Each row was made from one path, in order. Every step used is in the known rows, and no mark comes twice. Write each row's path.
Known rows
suke -> zatep -> zamav -> fike: [-1.25  2.15  1.80  1.48 -0.15  2.13  3.95  0.35 -0.64 -1.17  3.11  1.42
  0.98 -0.31 -0.85  0.06  4.23  0.82 -4.93 -3.24 -0.35]
vora -> fike -> zamav -> mazov -> suke: [ 0.80  0.31 -0.37  1.09  2.51  0.14 -1.25  0.18  0.62 -1.80  1.77 -0.80
 -0.39 -2.92  0.09 -0.07 -1.47 -1.62  1.81 -0.05 -0.38]
kege -> zamav -> fike -> vora: [-0.15  2.30  0.88 -0.58 -1.97  4.20  4.54 -0.44  1.82 -0.68  0.29  1.62
 -2.38 -1.37  2.98  0.34  4.56  5.79 -0.47  3.85 -1.58]
zatep -> suke: [-1.26 -1.15  1.07  0.30 -1.69 -1.63  0.20  1.78  1.60  3.61 -3.04 -0.23
  0.76 -1.69  1.92  0.09  0.28  1.03  0.69  0.45  2.03]
vora -> fike -> zamav -> zatep -> suke -> mazov: [ 0.20 -2.31 -0.23 -1.22  0.29 -5.90 -1.79 -0.90 -1.08  0.58 -3.17  2.19
 -0.83 -3.86 -2.36  0.58 -0.89  0.63  2.13 -1.74  1.53]
zatep -> suke -> mazov -> zamav -> fike: [-1.38 -2.75  1.03 -2.28 -0.49 -2.38  0.82 -1.71  3.74  2.54  0.09  0.43
  0.08 -2.40 -0.98  2.80  2.93  1.70 -1.87  0.07 -0.53]
suke -> mazov -> zamav -> fike -> vora: [ 0.33  0.97  0.62 -2.86 -0.02 -1.67  3.61 -3.87  2.05  0.95  3.64  1.11
 -2.45  0.14 -0.40  1.14  2.89  3.16 -2.26  1.68 -3.56]
kege -> zamav -> mazov: [-4.02  1.62 -1.56  0.14 -0.53  4.10 -0.80  3.28  2.88 -0.54  1.28  1.70
 -0.97 -2.53  4.35  0.85  2.15  0.74  2.48  2.04  0.64]
fike -> zamav -> mazov -> suke -> zatep -> vora: [ 2.70 -5.68 -0.78  3.01  1.20  4.49 -3.38  0.29 -0.73 -2.13  0.54 -2.20
  0.99  2.90 -3.45 -2.00 -4.57 -3.43  0.31  0.37 -0.39]
fike -> zamav -> mazov -> suke: [-0.04 -1.13  0.33  1.11  1.77  1.78 -2.57  1.11  0.51 -0.61  1.52  0.44
 -1.05 -1.24 -0.25  0.26 -1.49 -2.18  2.35  0.67 -0.80]
suke -> zatep: [-0.88  0.21  1.59  0.11 -1.71 -0.12  1.41  0.28 -0.74  1.44 -0.79  0.92
  1.54  2.34 -0.68 -1.02  0.13 -0.05 -2.05 -1.66  1.23]
suke -> mazov: [-0.90  1.61  0.57 -1.56 -0.91 -2.77  1.07  0.39 -0.12  3.04 -0.73  1.41
 -0.76 -0.44  0.50  1.23  1.46  0.22 -0.09 -0.40 -1.25]
zatep -> vora -> fike -> zamav -> mazov: [-1.23  1.41 -2.97  2.01  0.12  3.06 -0.49  1.36  0.87 -1.79  1.28 -1.90
 -0.38 -2.61  1.80 -1.30 -0.69  1.19  0.50  1.41  0.12]
vora -> fike -> zamav: [-1.78  3.69 -0.07  0.42 -1.15 -1.26  1.87 -0.82 -0.39  0.68  0.16  0.20
 -0.23 -2.81  1.90  0.41  2.70  2.84 -0.06 -0.74  1.53]
mazov -> suke -> zatep -> vora: [ 4.85 -3.50  0.76  1.85  0.11  2.02 -0.46 -0.71 -2.32 -0.08 -1.82 -3.80
  2.25  6.12 -2.57 -1.80 -3.86 -2.51 -1.09  0.18 -0.62]
suke -> mazov -> zamav -> zatep: [-1.96  2.07 -0.75 -3.52  0.94 -4.40 -2.03 -2.01 -1.36  0.49  1.96  2.46
 -1.60  2.16 -0.71  1.57  0.46 -1.37  0.46 -0.91 -0.78]
zamav -> mazov -> suke: [ 0.64  0.20  0.36  0.25  2.04  1.16 -1.63  2.33  0.87 -0.26  1.10 -0.53
 -0.45  0.10  0.75 -0.10 -2.57 -3.31  1.56  0.92 -1.65]
vora -> fike: [-1.06  4.92  0.05 -0.45 -0.70 -1.60  2.96  0.19  0.04  1.03 -0.18 -0.64
  0.33 -1.46  2.78  0.03  1.68  1.79 -0.67 -0.34  0.58]
kege -> zamav -> mazov -> suke -> zatep -> vora: [ 2.71 -5.42 -1.43  2.38  0.88  6.07 -2.90  1.39  0.75 -2.96 -0.06 -2.56
  1.23  3.23 -0.80 -1.19 -3.48 -3.03  1.67  1.65  0.06]
zamav -> fike: [-1.52  4.26  1.76 -0.84 -1.89  2.75  3.53  1.17  0.84  0.66 -0.86  1.63
 -0.30 -1.09  1.18  0.82  4.24  3.20 -2.98  0.99 -1.75]
suke -> mazov -> zamav: [-2.44  1.51 -0.38 -2.43  0.13 -3.87  0.02 -2.15  1.17  2.77  2.82  0.33
 -0.56  0.82  1.02  2.37  2.22 -0.27 -0.28 -0.87 -0.59]

Which path is each row?
[-3.10  2.80 -1.30  0.68  0.41  0.49  0.06  1.36  1.44 -0.98  2.05  0.86
 -0.79 -4.69  1.87 -0.36  0.92  1.11  0.88 -0.27  0.63]	vora -> fike -> zamav -> mazov
[ 1.12  4.49 -2.14 -0.33 -0.42 -0.07  0.31  0.55 -3.11 -2.17 -1.73 -1.36
 -0.34  1.97  1.06 -1.88 -1.66  0.48 -0.15  1.15 -0.36]	zamav -> zatep -> vora -> fike
[ 0.73  3.56 -1.69  0.73 -1.07  0.82  2.21  0.28 -0.72  0.28 -0.91 -3.50
  0.72  0.60  2.77 -1.09  0.08  2.15 -0.98  1.32 -0.18]	zatep -> vora -> fike
[ 1.73 -3.04  0.35  1.48  2.38  0.14 -1.42 -0.62  0.11 -2.62  1.61 -0.50
  1.30 -0.60 -3.12 -1.21 -2.92 -2.91  0.26 -2.25  0.60]	vora -> fike -> zamav -> mazov -> suke -> zatep
[ 2.86 -2.25  2.39  0.43  0.28 -0.62  0.08 -0.76 -1.64  0.75 -0.90 -0.80
  1.93  4.04 -2.51 -0.70 -2.15 -2.57 -0.84 -1.54  0.02]	mazov -> suke -> zatep
[ 1.73  0.35 -0.89  1.29 -1.46  0.83  2.14 -0.67 -1.23 -0.49 -1.24 -3.23
  2.48  2.87 -0.50 -2.23 -1.39  0.61 -2.47 -0.59  1.13]	suke -> zatep -> vora -> fike
[ 0.60  2.46 -3.21 -2.43  1.30 -3.34 -1.14 -2.98 -1.89 -1.61  1.58 -1.47
 -0.80  2.57 -0.42  0.30 -1.20 -0.71 -0.12  0.02 -1.19]	suke -> mazov -> zamav -> zatep -> vora -> fike
[ 2.22 -1.00  1.79  2.39  2.33 -1.12  0.34 -0.57 -2.53 -0.16  3.00 -1.33
  1.42  2.62 -1.34 -0.26 -0.55 -3.82 -1.26 -3.82  0.51]	mazov -> suke -> zatep -> zamav
[-2.33  3.40  0.81 -0.53 -2.35  5.08  3.02  1.12  1.92 -0.29 -1.09  2.06
 -0.59 -1.95  2.92  2.07  6.23  4.54 -1.04  2.04 -0.54]	kege -> zamav -> fike
[ 4.15 -3.06 -1.31  1.96  2.19  1.85 -0.98  0.26 -0.18 -3.07  0.46 -4.31
  2.14  2.53 -2.29 -2.72 -5.68 -3.99 -0.60 -0.15 -0.86]	zamav -> mazov -> suke -> zatep -> vora -> fike
[ 0.14  2.46 -1.51  1.67 -1.43  1.38  1.32 -0.88 -1.07 -0.04 -0.59 -2.54
  0.16 -0.86  1.75 -0.67  1.00  3.02 -0.33  0.80  0.74]	zatep -> vora -> fike -> zamav
[ 5.67 -2.20 -0.11  1.60  0.83  0.53  0.77 -1.83 -2.16 -1.21 -1.48 -5.04
  2.72  4.44 -2.28 -1.93 -3.95 -1.92 -1.35 -0.63 -0.19]	mazov -> suke -> zatep -> vora -> fike
[-0.68 -0.46 -0.12 -0.13 -0.23 -3.21 -1.43 -0.04 -1.14 -0.34 -2.83  1.50
 -0.25 -3.27 -0.29 -0.52 -0.72  1.47  1.63 -0.93  2.87]	vora -> fike -> zamav -> zatep -> suke
[-0.72 -3.19 -0.51 -1.61 -0.69 -2.44 -2.60  1.20  0.23  1.15 -4.14  2.88
 -1.17 -1.86  0.11  1.73  0.40  0.22  3.72  0.67  1.39]	kege -> zamav -> zatep -> suke -> mazov
[-0.57 -3.69  0.50 -1.05 -0.43 -4.15 -3.15  0.11 -1.39  1.76 -3.63  3.36
 -1.36 -2.27 -2.59  0.75 -0.73 -0.20  2.31 -0.85  1.11]	fike -> zamav -> zatep -> suke -> mazov
[ 5.04 -1.36  2.76  1.84  2.15  0.64  3.97 -2.19 -1.70 -2.17  4.03 -0.64
 -0.53  1.98 -2.70 -1.64  0.29 -0.53 -3.22 -1.38 -2.65]	mazov -> suke -> zatep -> zamav -> fike -> vora
[-0.46 -3.28  0.84 -0.81 -1.15 -4.19 -0.23  0.93  1.71  4.44 -3.15  0.39
  0.13 -2.47 -0.09  1.14 -0.11  0.19  0.99 -0.28  0.59]	zatep -> suke -> mazov
[-2.92  4.17  0.83 -1.78 -0.91  1.69  2.51 -1.49  2.15  0.39  2.64  0.64
 -0.03  0.16  1.68  2.09  4.77  2.76 -3.23  0.72 -0.96]	mazov -> zamav -> fike
[ 3.52 -4.46 -0.40  2.15  1.33  3.74 -2.33  1.51 -0.36 -1.86  0.15 -3.10
  1.52  4.22 -2.63 -2.59 -5.68 -4.68 -0.28  0.63 -1.14]	zamav -> mazov -> suke -> zatep -> vora
[-2.11  2.36  0.60 -2.79 -0.22 -0.98  2.07 -2.22  2.10  1.30  2.44  1.43
 -0.75 -0.42 -0.38  3.00  4.64  1.99 -2.81 -0.14 -2.43]	suke -> mazov -> zamav -> fike
[-2.33  3.58 -0.61 -1.25 -1.04  1.59 -1.03  1.45 -1.57 -1.20 -1.36  3.12
 -1.51  0.62  2.82  0.77  2.23  1.28  2.35  1.26  1.04]	kege -> zamav -> zatep
[-4.05  1.27 -0.48  0.77 -0.32  2.04 -1.36  2.26  1.37  0.15  1.76  2.15
 -1.32 -2.93  1.59 -0.14  1.08  0.41  1.14  0.49  0.34]	fike -> zamav -> mazov
[-1.68 -1.30 -0.14 -0.61 -1.31 -0.01 -2.29  1.96  0.13  0.17 -3.63  2.19
 -0.64 -1.20  2.10  0.65  0.64  1.29  3.43  1.34  3.03]	kege -> zamav -> zatep -> suke
[ 0.03 -2.41  0.33 -1.93 -0.17 -4.86 -2.20  1.17 -0.85  2.04 -3.91  2.56
 -0.91 -0.86 -1.62  0.34 -1.85 -1.41  1.82 -0.46  0.24]	zamav -> zatep -> suke -> mazov
[ 0.91 -4.46  1.16  1.57  1.54  1.77 -2.79  0.28 -0.04 -1.47  1.26  0.74
  0.64  1.04 -3.50 -0.97 -3.05 -3.51  0.54 -1.25  0.26]	fike -> zamav -> mazov -> suke -> zatep
[-2.12 -0.77 -0.24 -1.79  0.13 -3.42 -2.77 -0.65  0.31  1.05 -0.11  0.87
 -0.14  0.90  0.81  0.48 -0.90 -0.48  1.13  0.08  2.64]	mazov -> zamav -> zatep -> suke
